Each row was made from one path, in order. Every step used is in the known rows, and no mark comes twice. Write each row's path.
Known rows
L -> G -> V -> S: [ -2   3   4   8   0 -17 -22  -3  -1  -1  12 -14 -20  -7  18   5  -2]
L -> G -> V: [ -5   5   2   4   1 -16 -18  -1   3   6   8  -9 -13  -7   9   4   5]
D -> G -> Q: [ -4  -5  -4   9  -1  -6 -12   4  -4   1   1  -7  -1   5  21   8   3]
V -> S -> Q: [ -4  -6  -2   2 -11  -7 -11  -9 -13  -1   2 -11 -21   4  20   5  -6]
Q -> G -> V -> S -> D: [ -6   3   3  -3   2 -10 -14  -2 -10  -4  12 -10 -28  -8  24   7  -5]
G -> L: [-11  -5  -7   6  11 -10  -8  -7   0  -5   0 -11 -10   0   0   2  -1]
V -> G -> Q -> S: [ -7 -12  -2  -1  -8   0  -8   1 -11  -3   6  -7 -12  -4  21   5   6]
G -> Q -> S -> V: [  4  -1  -1  -5  -9   4 -15   2 -14  -8   7  -6 -11 -12  33  18  -9]
Q -> G: [ -7  -2   0  -6   5  -6  -3  -2  -5   7   1   0 -10  -4   8   5   5]
V -> S: [ -2  -4   2   7   0  -9 -12  -3 -12  -4   0  -8 -16  -1  13   1  -3]
G -> Q: [ -4  -6  -4   9   0  -2 -12   5  -8  -3  -3  -8  -8  -3  12   4   4]
D -> G -> V: [ -3  -2   0   9  -1 -12 -15   2  -2   8   9  -5  -9   0  16  10  -1]
S -> Q -> G: [-10  -4  -3 -10  -5  -4  -2  -7  -5   9   3  -2 -16   0  13   8   3]
G -> V -> S: [ -2  -4   1  14  -2  -8 -20   1 -10  -3   7 -11 -23  -7  16   8  -5]
S -> D -> G: [ -4   4   3  -4   2 -15  -7  -4  -8   1   2  -5  -6   8  15  -2   1]
D -> G -> L: [-10  -5  -6   6  11 -14  -7  -8   4   0   4 -10  -4   7   8   6  -2]
Q -> S: [ -2  -4   3  -6  -3  -4 -11  -2 -10  -3   4  -5  -6 -12  11   2  -5]
Q -> S -> L -> G -> V: [ -4   7   2   0   2 -17 -19 -10   3  -1  17  -9 -13 -11  13   7   3]
V -> G -> Q -> S -> L: [ -7  -7  -5   4  -3  -4  -6  -7 -10  -5   8  -5 -15   2  19   6  12]

Write each row's path
[ -8   0  -2   2   9 -19 -11 -12  -3 -13   7 -17 -16  10  21   1  -9] | V -> S -> D -> G -> L
[ -4  -6  -3  10 -13  -7 -18  -5 -10   0   9 -14 -28  -3  22  12  -8] | G -> V -> S -> Q
[ -2   2   3   7  -1 -12 -19  -2 -13  -9   8 -14 -26  -6  20   1  -7] | G -> V -> S -> D
[  6  -2   1  -6  -8  -2 -14   2 -10  -5  12  -5  -5  -3  41  22 -10] | D -> G -> Q -> S -> V
[ -2  -2   1   5  -2 -11 -16  -1 -11 -11   4 -15 -12   9  35   3  -4] | V -> S -> D -> G -> Q
[ -6  -4   2   4   1  -7 -15   0  -6   2  12  -8 -25  -9  21  12  -3] | Q -> G -> V -> S
[ -4   8   3   5   7 -21 -12 -14  -1  -4   7 -10 -16   7  13  -2   8] | V -> S -> L -> G
[ -5   1  -1   4   2 -10 -15   1   1  -1   1 -10  -4  -2  14   2   8] | L -> G -> Q
[ -7 -11  -5   8  -3  -4  -5   1 -10   2   0  -5 -14   5  14   3  13] | V -> G -> Q
[ -3   4   1   3   0 -15 -14  -1  -6   2   9  -8 -14   1  19   5  -2] | S -> D -> G -> V
[-10  -4  -5  -3  -8  -4  -9  -5  -3  11  11  -6 -23  -7  17  15   0] | S -> Q -> G -> V
[ -4   6   4 -13  -3 -10 -17  -1  -5 -12   8 -15  -7 -10  25  -1  -1] | L -> G -> Q -> S -> D
[  0  -3   3 -12  -9  -5  -2  -7 -16   3  12   1 -19  -2  25  13  -1] | Q -> S -> V -> G
[ -7   0  -2   9   6 -11 -13  -8  -4   0  14  -7 -27  -3  18  12   3] | Q -> G -> V -> S -> L
[-10   1  -4  -2  11 -18  -7 -10   1  -6   4 -12  -7  10  12   0  -3] | S -> D -> G -> L
[ -3   2   6 -14  -3 -12 -10  -5 -10  -4   9  -7  -5  -1  23   0  -8] | Q -> S -> D -> G
[ -3   9   6   1   1 -20 -21  -5  -5  -6  12 -17 -24  -5  21  -1  -3] | L -> G -> V -> S -> D
[ -8  -6  -1  -7  -7  -6  -6 -10 -10   3   7  -7 -23   2  23  10  -3] | V -> S -> Q -> G
